What can hang from each mark
z834: z115 z174 z179 z400 z474 z518 z863
z400: z834 z961
z718: z834
z179: z834
z961: z400 z863
z863: z834 z961
z115: z834
z474: z834
z518: z834
z174: z834

Known rows, with every way that one mark hangs from another
z834(z115 z179 z400(z961)): -8,10,39,-26,19,37,9,-34,2,-41,-6,0,20,1,2,13,-22,18,16,-5,1,-27,-12,8,-83,-39,-27,-59,0
z718(z834(z474)): 14,-10,20,6,-12,13,5,5,1,18,7,-11,22,-4,-7,28,-1,-20,-34,-1,-7,-7,-10,-6,16,-11,8,-11,-17
z518(z834(z115 z174 z179)): -25,-13,33,-30,17,-10,37,-4,-7,-8,14,24,36,12,-6,34,-28,-1,-22,-1,-9,-4,18,-7,-53,-2,3,-52,37
z961(z400(z834(z474)) z863): -12,2,47,3,-19,40,6,-41,-2,-20,-9,17,28,18,12,18,-14,-6,2,-28,3,-14,4,-18,-2,-26,8,-2,-4
z518(z834(z179 z863)): -28,-4,9,-22,14,7,10,-31,0,3,6,12,25,19,16,19,-26,-2,-6,-15,-27,-10,-5,12,-30,20,-16,-15,22
z474(z834(z518)): -13,9,-5,-7,-4,21,28,-13,-16,-18,-11,-1,-1,-6,5,2,-8,-1,-33,-6,-21,-21,8,17,5,-1,-18,-18,4
z863(z834(z474) z961(z400)): -9,-13,2,3,4,32,-19,-33,13,-32,17,38,38,-28,6,21,-18,-6,-27,-4,-1,20,1,14,-39,-43,-45,12,-1
z863(z834(z115)): 3,-7,3,0,9,-11,1,7,2,-20,8,25,23,-12,-24,16,-12,-14,-26,-2,10,19,-20,17,-28,-16,-15,-19,13
z115(z834): -11,5,16,5,9,4,13,3,21,-1,0,2,15,-13,8,9,17,-17,-18,-9,-1,-5,1,3,9,-11,-4,12,5
z718(z834(z863)): 16,8,8,2,-8,2,2,-7,15,22,-5,-13,4,15,-1,11,-5,-24,-54,-4,-19,-8,-19,5,21,24,-3,5,1
z961(z863): 5,7,1,7,-13,5,-8,-15,5,-4,-5,11,5,10,2,-2,-3,2,-15,-19,-5,-8,-2,-4,14,7,6,9,20
z179(z834(z400 z474 z518 z863)): -43,13,35,-37,-13,35,7,-39,14,-11,-19,5,6,18,3,-13,-10,-11,-45,-8,-44,-34,-51,-20,-44,-29,-17,-48,13
z518(z834): -10,-13,2,-13,12,-13,17,5,7,-2,0,10,21,0,13,11,-4,-8,-1,-4,-9,5,10,-2,15,2,-10,-4,-1
z400(z834): 5,-6,20,6,-4,9,19,-11,-6,4,-12,-1,10,9,9,8,-7,-12,9,1,17,-2,18,-3,7,-8,-9,-1,-18
z518(z834(z400(z961))): -1,-6,26,-38,24,9,8,-17,26,-18,-14,1,21,-8,22,9,-5,3,11,2,-9,-14,16,-13,-6,-31,-36,-30,-26
z400(z834(z474 z518)): -23,-1,47,0,-9,30,27,-17,-10,13,-12,4,21,3,10,11,-16,-19,-14,-13,-5,-22,4,-11,-23,-25,-10,-40,-12
z961(z400(z834(z115 z518)) z863): -28,25,52,-3,0,40,38,-25,-1,-43,-25,17,24,23,8,-2,-32,-10,-29,-34,-9,-19,-8,2,-38,-17,-11,-23,27
z174(z834(z115 z179 z400 z518)): -43,9,33,-44,36,20,19,-19,5,-22,-2,-1,36,8,5,22,-41,7,-21,-24,-37,-7,-21,14,-79,-32,-13,-71,37
z179(z834(z174 z474)): -14,-16,24,-19,-24,7,15,-20,0,-2,0,18,7,8,-16,9,7,-9,-29,19,-6,-12,-3,-47,-10,-20,12,-30,6
z518(z834(z174)): -13,-17,17,-28,8,-25,22,4,7,18,6,18,16,4,5,20,-4,-8,-25,12,-11,4,36,-23,9,6,5,-19,10
z834(z115 z474 z518 z863): -27,21,45,-7,-5,13,22,-13,5,3,-4,15,8,8,-18,5,-19,-28,-58,-31,-29,-22,-58,-16,-55,-13,1,-60,27
z179(z834(z115)): -1,-1,6,-2,-3,8,30,0,-1,-46,-16,12,8,12,-21,-9,-2,-11,-15,4,5,-1,-36,-15,-17,-16,-8,-13,14
z474(z834): 9,-1,-15,1,-8,11,16,-15,-15,-18,-3,-1,-2,-5,-1,14,0,-1,-15,-2,-1,-7,9,8,27,-2,-7,4,-7
z474(z834(z115 z174 z179)): -8,-2,16,-15,-6,15,35,-24,-29,-25,12,14,14,9,-19,36,-22,5,-34,0,0,-17,16,6,-41,-7,6,-45,29
z474(z834(z400 z863)): -3,12,1,-22,-7,12,3,-37,3,-13,-5,-5,-10,8,3,10,-6,-3,-35,-12,-22,-19,-15,6,8,-11,-13,-12,-1
z474(z834(z174)): 6,-5,-1,-12,-14,-5,21,-17,-13,0,4,7,-6,-2,-8,23,0,-2,-37,13,-3,-11,33,-11,21,1,6,-12,3
z179(z834(z518 z863)): -30,16,4,-17,-9,23,18,-28,10,-14,-26,7,-4,21,3,-28,-9,-12,-45,-1,-36,-23,-38,-8,-22,13,-24,-13,25
z718(z834(z115 z174 z474)): 10,-7,49,-6,-11,-7,27,12,3,18,14,3,22,3,-31,41,-6,-32,-72,3,-3,-7,-9,-31,-14,-17,26,-48,7
z834(z115 z400(z961(z863)) z474): 10,13,56,-8,-8,30,2,-33,22,-31,-12,17,20,-1,-10,12,-7,-3,-17,-29,-2,-32,-33,-32,-35,-54,-7,-57,0
z961(z400 z863(z834(z174 z518))): -38,11,23,-31,-4,16,-7,-27,11,-10,4,38,24,1,4,7,-24,9,-59,-5,-30,-6,28,10,-36,-1,-10,-21,42

Rows
-38,2,50,-44,-10,18,-11,-51,-2,26,22,10,11,20,-1,31,-21,6,-30,-7,-30,-29,-4,-16,-73,-21,15,-63,23 -> z834(z174 z179 z400 z474 z863)
-56,10,46,-9,9,43,18,-23,2,2,9,9,40,-12,16,21,-6,-8,-22,-22,-26,-35,-5,16,-62,-26,-11,-42,25 -> z115(z834(z179 z474 z518))
14,1,34,6,-8,52,8,-66,-6,-20,-22,8,28,17,24,12,-23,10,25,-14,16,-34,31,0,-25,-6,-32,-16,-5 -> z400(z834(z179) z961(z863))
-18,-14,15,-1,8,29,6,-53,8,-3,15,30,42,4,24,27,-33,-16,-33,-23,-26,-10,-10,-1,-41,-10,-43,-10,21 -> z518(z834(z179 z474 z863(z961)))
-14,-11,4,8,4,26,-8,-27,11,-3,11,36,37,-33,7,9,-24,-17,-59,-6,-15,3,-2,17,-41,-31,-57,-18,11 -> z863(z834(z474 z518) z961)
4,-8,23,-2,-12,46,-28,-60,2,-18,9,35,45,-13,-1,32,-21,12,1,-14,2,-21,8,11,-46,-23,-35,-37,7 -> z400(z961(z863(z834(z179 z474))))
-3,13,27,0,8,10,34,21,3,-5,-11,-10,20,2,-11,7,-18,-24,-64,-7,-19,-12,-23,14,-19,-1,-8,-33,17 -> z718(z834(z115 z518))
-51,18,54,-38,15,5,21,-2,30,16,-1,3,14,-10,15,8,6,-10,-60,2,-31,-28,21,-7,-34,-31,-4,-39,24 -> z115(z834(z174 z400 z518))
-25,12,48,-19,-8,6,33,-31,4,35,-16,8,1,26,6,2,-20,-24,-58,-2,-21,-24,20,-21,-23,14,-7,-38,16 -> z400(z834(z174 z518 z863))
17,13,21,5,-2,-2,22,3,14,5,-5,-7,10,20,-19,15,-12,-34,-69,-14,-13,-4,-42,1,0,14,2,-12,14 -> z718(z834(z115 z863))
-15,-13,47,-33,-1,-11,-2,-5,9,0,23,33,30,-13,-31,40,-14,-13,-51,3,-1,4,-7,-16,-58,-54,6,-71,12 -> z863(z834(z115 z174 z400 z474))
-22,22,13,-14,13,29,-1,-39,28,-5,-10,8,3,2,25,-19,-24,-10,-63,-14,-39,-19,-21,9,-44,-18,-54,-12,22 -> z834(z400 z518 z863(z961))
-22,-10,20,-16,22,4,30,-5,-9,-26,8,15,39,8,1,25,-27,-1,3,-13,-6,-2,-7,16,-47,-5,-9,-35,26 -> z518(z834(z115 z179))
-13,2,43,-18,1,7,7,-2,3,-17,6,6,15,-3,-18,18,-9,-9,-15,-17,-4,-10,-39,-16,-45,-51,10,-52,1 -> z834(z115 z400 z474)
12,-1,17,-32,24,10,-3,-29,35,-10,-17,-8,15,-9,14,18,-6,2,4,-3,-10,0,8,-23,-3,-36,-25,-31,-21 -> z174(z834(z400(z961)))
-29,1,43,-38,10,6,12,-17,-9,-12,15,8,16,14,-10,23,-25,15,-18,2,-8,-16,2,0,-82,-27,9,-63,32 -> z834(z115 z174 z179 z400)
-37,26,30,-16,8,26,22,-26,-8,-13,-2,10,12,20,-5,0,-37,-3,-38,-25,-33,-26,-39,19,-86,10,-15,-54,48 -> z834(z115 z179 z518 z863)
-16,11,31,-8,-2,26,15,-36,4,-11,-15,2,5,27,13,5,-16,-12,-5,-13,-4,-4,-2,-2,-11,-1,-11,6,-8 -> z961(z400(z834(z863)))
-19,-11,37,-28,-7,-21,17,-17,14,38,12,26,17,13,-4,32,-8,-27,-52,-7,-26,-7,1,-45,-4,1,14,-39,12 -> z518(z834(z174 z474 z863))
-29,-19,46,-46,5,-12,12,-7,13,20,15,17,27,-1,7,35,-6,-9,-26,3,-20,-10,19,-37,-16,-38,11,-53,-2 -> z518(z834(z174 z400 z474))
-8,7,49,-10,-16,-12,18,-12,7,18,11,22,3,15,-33,24,-8,-29,-64,-14,-11,-12,-31,-44,-39,-11,27,-55,27 -> z834(z115 z174 z474 z863)
-17,-6,20,-29,2,-29,19,-10,19,28,3,20,7,18,3,17,-9,-20,-49,0,-24,-2,16,-30,6,20,5,-19,20 -> z518(z834(z174 z863))
1,-13,21,-2,10,13,-10,-20,21,-29,17,36,42,-29,-12,25,-24,-19,-50,-12,3,12,-28,6,-54,-67,-45,-31,6 -> z863(z834(z115 z400 z474) z961)
-25,-14,30,-48,15,-22,15,-1,16,12,6,11,17,5,12,20,-7,0,-24,11,-19,-3,30,-20,-7,-17,4,-34,5 -> z518(z834(z174 z400))
-10,-6,17,-34,-7,-10,-27,-25,21,8,12,31,20,0,-4,18,-13,7,-49,2,-11,-2,24,0,-12,-19,-3,-24,26 -> z961(z863(z834(z174 z400)))
